Each row comes from the steps of one walk. Every step used is in the known rows, and no mark comes twice. Write the walk behind each row, first mark first.
Known rows
z, w, c: [  6.9 -26.1  -0.1 -16.6  53.3  25.4  19.6  10.0   2.0  19.3 -12.0  36.4
  28.5 -11.8  -2.8 -39.3 -13.5   5.1  22.3   9.3  23.7  20.2 -21.7 -42.3]
v, a, u: [-19.9   4.2  41.6  -8.8 -22.7   5.2 -15.8   9.8  40.2  44.2 -19.6 -17.2
 -33.7   9.0 -11.8  33.0 -29.6  22.6  53.3  63.5  18.8  25.8 -54.2  30.0]
q, t: [  8.6 -15.8  -8.9   8.7  18.8   5.0   8.2   7.5  60.8  39.5  40.4 -12.4
   9.3 -23.9 -36.9 -20.2 -28.0   3.0 -15.3  -0.5  19.0  36.4 -42.9  26.5]
c, u: [-20.3  -4.9  -2.7  10.1   0.5  37.5   0.2   7.8  60.1  41.2  -5.3 -12.0
 -13.5   6.4 -29.8  -7.2 -31.9 -13.7  33.2  30.8  43.0  22.6 -41.1  26.8]
w, s, r, t, q: [ 37.0  -2.5 -11.8 -20.7  52.7  -0.6   0.7  59.5  -5.3  -6.8  23.0  12.3
  45.2  -0.7  42.6 -42.2  12.5  23.0  48.8  25.3   0.9   3.1 -15.7 -16.9]
v, a, u, c: [  6.2   7.5  59.6  29.0 -10.4 -21.0 -16.3 -16.7  16.8  44.3 -17.2  -5.4
 -20.1  15.0 -21.7  47.8 -29.2  33.2  60.3  61.2  21.0  21.9 -46.8   6.7]
t, q, z, w, c, v, a: [ 29.1 -39.8 -15.8  -7.8  26.4 -12.3  28.4 -34.8 -43.7  10.2   4.6  64.3
  -9.6 -54.3 -29.6 -78.5 -52.0  -3.6   2.5  33.4  19.4  39.9 -34.7 -30.0]
r, t, q, z, w, c, v, a: [  4.9 -43.5  10.5 -39.1  40.9  -7.9  27.6 -50.9 -21.4 -21.1  39.7  63.8
   8.3 -84.1 -23.1 -81.9 -80.9  -4.4  -4.1  27.9   2.8  61.8 -41.9  14.8]
v, s: [  3.7  -5.6 -15.2  11.6   4.1  -4.9   0.3  16.4  34.6   7.0  12.4 -27.8
  -9.6  50.1 -12.2   7.9 -18.9  -9.6  20.1 -13.4   8.8 -19.8 -27.1 -47.7]
z, w, s, v, a: [-24.2   7.6  17.7 -39.8   5.6   4.6  -9.5  51.7  -9.6   6.1 -13.2  29.5
  12.1  15.1  15.9 -23.8 -36.9  52.8  18.8   5.3   0.2 -28.2 -29.2 -23.4]
p, z: [ 12.8 -37.5 -28.6  73.6   5.6  35.9  12.8  -4.1  48.3  21.4 -21.4   7.2
   9.2  -1.9  -1.7  -3.6 -29.5 -11.0  -7.6  22.6   6.6  32.2 -13.3 -18.9]
q, z, w, c, u: [-11.5 -41.2 -51.8  25.7  38.0  19.4  27.6 -25.1  14.9  29.3  -4.3  36.7
  -1.2 -37.2 -30.6 -59.1 -23.3  -7.7  -4.4   7.0  32.3  62.1 -36.0  -7.7]
t, q, z, w, s, v: [  6.9  -9.1 -38.9  37.2  32.8 -11.9  13.7  38.8 -35.2  26.0 -19.4  84.9
  -1.1  -7.0   3.6 -63.8 -19.7   9.5   0.4  14.9  22.1   4.7 -12.5 -33.0]
s, r: [ 25.5 -15.9 -29.9  11.5   5.6  23.1  25.9  46.1  30.3  28.8  -2.5 -20.2
  22.1  13.0  24.4  -8.1  -8.1  15.5  43.8   2.7  27.6 -12.4 -21.8 -18.8]
g, t, q: [ 32.5 -42.0  16.4 -25.1  30.4   5.5  19.2  -8.5  19.9  57.5  29.9  31.6
   5.1 -31.0 -23.8 -11.8 -10.0  -1.3  25.0  35.2  11.8  22.3 -15.5  -7.9]
g, t, q, z, w, c, v, a: [ 22.6 -73.4  -8.9 -54.1  35.1 -15.6  35.8 -65.2 -18.4  24.2  43.2  58.7
  -0.3 -85.4 -40.5 -68.6 -50.3  22.6  -4.2  23.3  -2.4  45.5 -33.7 -17.9]
a, v: [ -3.8 -27.7 -15.1  31.9  10.9  17.8  -7.6  33.8  38.3  24.6 -42.3   1.3
  -7.4   0.1  15.8  -6.4 -45.2  24.6  27.9 -14.5  28.8 -16.3 -47.5  41.0]
w, s, v: [-15.6  25.2 -17.3  20.6  25.8   1.5  -6.3  58.3  18.9  -3.0 -23.5  19.8
  12.7  28.3  32.0 -30.1 -22.6  54.1  37.1   7.1  16.2 -22.8 -44.1 -18.5]
a, u, c, v, s, w: [-23.9   2.5  13.6  34.2  -4.6 -10.0   6.7   5.8  42.5   1.9 -34.2  41.0
 -34.1  63.6 -23.5  31.2 -38.1  37.7  38.3   3.4  43.2 -19.2 -21.4 -26.4]
c, v, a: [-11.1 -15.8  11.0 -33.5 -15.8  11.2   5.1 -12.3  25.3   4.6   1.7 -18.0
 -20.0 -15.8 -17.8 -23.4 -85.3  29.0  18.3  16.8  22.4  -2.6 -62.4  19.6]
g, t, q, z, w, s, v, a, u: [-19.3 -27.8  -1.3 -27.7  13.3 -33.0   1.5   0.7  -1.0  48.8  13.1  71.1
 -20.1 -40.0 -12.7 -23.4 -21.8  50.7  20.4  44.0  -6.9  24.5 -25.5   6.2]
c, v, a, u: [-42.5  -2.7  13.3 -23.6 -14.4   6.4 -11.5  -4.0  49.9  23.3 -24.7  -8.5
 -42.6  -5.2 -16.3  -5.1 -79.9  37.6  40.9  46.0  32.2   7.2 -62.3  45.0]
g, a, u, c, v, s, r: [-12.9  -6.5  19.4   8.6 -10.1 -15.8   0.0   2.4  24.6   5.1 -29.3 -25.2
 -10.3  58.0  -3.1   4.5 -13.8  55.4  49.4 -11.7  37.8 -25.0  -0.9  -1.0]
z, w, s, v: [-30.9   6.3 -12.8 -13.1  33.3  13.3  -5.1  68.4   4.3  13.9 -28.6  45.3
  17.5  22.8  22.9 -35.3 -26.7  42.3  15.7  -6.9  17.8 -29.2 -17.5 -25.1]
w, s: [ 13.1  -2.2 -17.9   6.6  40.0   9.8 -18.3  45.1   7.9  16.4 -16.3  -6.7
  13.9  24.5  16.8 -25.6  11.9  30.3  26.6  16.0   9.1   4.8 -39.2 -22.6]
z, w: [ -9.7 -27.9   0.5 -16.2  21.7  34.7  10.6  33.4  15.9  49.4 -17.8  23.6
   5.0   4.8 -11.9 -12.6 -27.6  -3.9   0.6  -2.0  30.2   1.3  -9.0 -10.2]

Which walk is each row?
[ 21.9 -42.8 -29.8  -5.1  30.3   9.4  38.1  24.1  -3.1  23.1  30.2  44.3
  27.2 -41.4   9.1 -46.4 -28.1 -14.4   6.0   5.4  16.4  26.3   0.9   4.5] : s, r, t, q, z, w
[ -4.7 -29.8  -3.1  10.4 -29.4  13.8   7.7  47.2  34.7 -21.4 -27.3  18.0
 -18.4  55.5   9.8  20.1 -28.9  24.6  13.7 -56.0  10.3 -49.3 -28.3 -12.7] : a, v, s, w
[  7.2 -27.1  -3.5  11.2  -3.2   7.3  16.5  27.5  22.9 -44.9 -25.4  28.3
  -1.6  42.8  15.9  -2.7 -17.1  33.3  30.5 -48.4   7.4 -34.8 -38.8 -39.0] : a, v, s, w, c
[-24.1  35.3  54.2  43.0 -26.2 -24.8  -2.1   2.6  29.0  19.1 -23.5  25.7
 -20.0  18.7  -3.7  37.7 -65.9  56.7  68.1  50.6  27.3 -11.9 -50.6   8.7] : s, v, a, u, c
[  5.7 -26.2   9.6 -19.3   8.8  46.5  48.7   2.5  17.5 -32.9 -20.9  60.2
   7.3   2.6   1.4 -41.8 -31.7  34.0  21.2  -5.7  35.8  12.2 -44.9 -33.7] : s, w, c, v
[ 31.3 -37.9 -77.3  10.9  44.0 -25.5  42.3  -1.4 -29.3  -8.8  13.3  50.7
   4.9 -10.4  -8.0 -83.3 -27.0  -7.3  14.0  -9.2  18.9  -3.3  -5.0 -79.4] : t, q, z, w, c, v, s, r
[-24.1   9.6  -9.3  49.2  24.9 -32.5 -13.4  -7.6  48.9  16.6 -28.8   7.6
 -29.6  47.2 -25.4  16.5 -50.4  29.2  48.5  16.7  43.0 -16.2 -30.5 -15.2] : a, u, c, v, s
[ 38.2 -20.8 -49.6  12.3  49.5 -11.8   9.2  37.8 -13.4  -2.9  26.1  17.6
  32.1 -19.4  33.2 -57.2  11.2  21.1  23.1  14.3  -3.0  27.3 -23.4 -11.3] : w, s, r, t, q, z
[-18.8  17.0  35.3  -0.5 -37.1   3.1  13.2  15.1  24.2   2.9  -0.7   6.1
  -9.4   2.8   5.5   2.5 -73.7  37.2  38.9  22.2  13.4 -18.6 -58.2   4.5] : s, v, a
[  4.3 -49.5 -54.9  11.6  19.8 -23.3  13.2  34.7   6.7 -10.4  11.5  28.6
   4.3  -6.1  15.4 -34.6 -46.2   1.0   6.1 -50.9  -1.8 -28.8  -6.4   4.2] : a, v, s, r, t, q, z, w
[  9.6 -34.5 -14.4  -7.6  59.9   0.3   3.8  12.4 -19.2  14.6  22.0  62.0
  15.5 -42.2  -3.1 -61.2 -19.8 -11.1 -14.9  18.9   2.0  50.5 -15.4  10.1] : r, t, q, z, w, s
[-13.7 -53.0 -81.2 -12.9  49.3 -10.1  41.1 -21.2  17.3 -35.2  36.1  22.7
  18.8 -35.6   1.2 -79.5 -61.0  15.0 -12.1 -47.7   4.6  17.2 -27.2 -30.0] : q, z, w, c, v, s, r, t
[-13.3 -21.9  -2.4   6.3 -12.3  17.2  10.1  18.1  42.7 -40.9 -20.3  23.3
  -9.6  41.8  -1.4  -3.3 -21.9  23.1  37.6 -34.3  17.1 -25.0 -41.0 -19.4] : a, v, s, w, c, u
[ 26.2 -34.9 -37.1  25.4  41.8 -42.9  32.5 -26.2 -18.7 -16.1  40.0  45.1
  14.9  -8.0 -22.5 -44.9 -67.6   4.8  -3.9 -31.4  18.2 -16.1   4.5 -47.0] : u, c, v, s, r, t, q, z, w
[-37.2   2.2  18.7 -12.8  20.4 -22.2  -7.2  18.0  -3.3   5.2   7.2  76.2
 -13.0 -36.9   4.2 -35.5 -51.5  26.5  19.4  50.9  -0.8  37.4 -33.2  37.2] : r, t, q, z, w, s, v, a, u
[-17.8 -11.5  41.3 -36.1 -18.1  28.7  27.1  -3.4  25.6 -24.9 -28.9  52.7
 -20.2   2.9  -2.8 -10.8 -35.6  52.2  47.6  32.5  29.1  20.5 -57.5  -9.6] : s, w, c, v, a, u
[ 16.9 -47.2 -55.5   9.8  45.6 -32.5  20.9  15.8  -5.0 -35.0  14.8  38.5
  22.7 -17.7  23.9 -54.9 -34.5   9.6  23.0 -42.2  -7.0 -14.0 -13.7 -23.1] : a, v, s, r, t, q, z, w, c
[-21.8   2.8   1.6  53.2  31.7 -11.0  -8.4  -7.4  47.2  40.0 -43.8  25.9
 -22.1  18.2 -19.1   7.7 -54.3  36.8  49.6  37.7  58.6   7.1 -36.8  20.2] : a, u, c, v
[ 14.5 -37.2 -44.1  -6.0  20.4 -18.9  28.0  21.6   1.6  -5.3  49.8  17.9
  13.7   3.1  -2.1 -32.1 -24.8 -23.1   0.8 -24.8  -4.5  -5.0   7.2 -41.5] : v, s, r, t, q, z, w
[ 16.5 -14.8  10.6  25.6  -4.8  -8.5  25.8 -11.9  10.7 -27.8  -0.4  31.5
  -5.4  53.4 -26.7   5.5 -50.7  28.4   6.2 -36.3  32.0 -37.1 -18.3 -63.8] : u, c, v, s, w
[-20.4 -20.7 -13.7 -22.2 -24.7  22.3  26.8  19.8  39.7 -28.7  -2.9  16.9
 -25.1  50.6 -15.0 -14.1 -54.6  17.8  -1.1 -40.0  26.8 -37.9 -29.8 -37.0] : c, v, s, w
[  7.2 -38.4  45.7 -22.7 -27.1  23.8  14.1  13.7   0.9 -45.8 -33.0   8.2
   1.7  43.9  15.3 -12.5   9.0  47.3  20.7 -58.9   7.9 -19.6 -21.6  -9.6] : g, a, v, s, w, c
[ 18.0 -18.7  -7.7 -49.3  58.4  11.7   1.0  69.3 -20.5  11.0  13.0  40.4
  47.7  -3.0  29.4 -49.2   4.5  12.1  26.4  11.5   2.8  -6.7   9.7 -24.1] : z, w, s, r, t, q
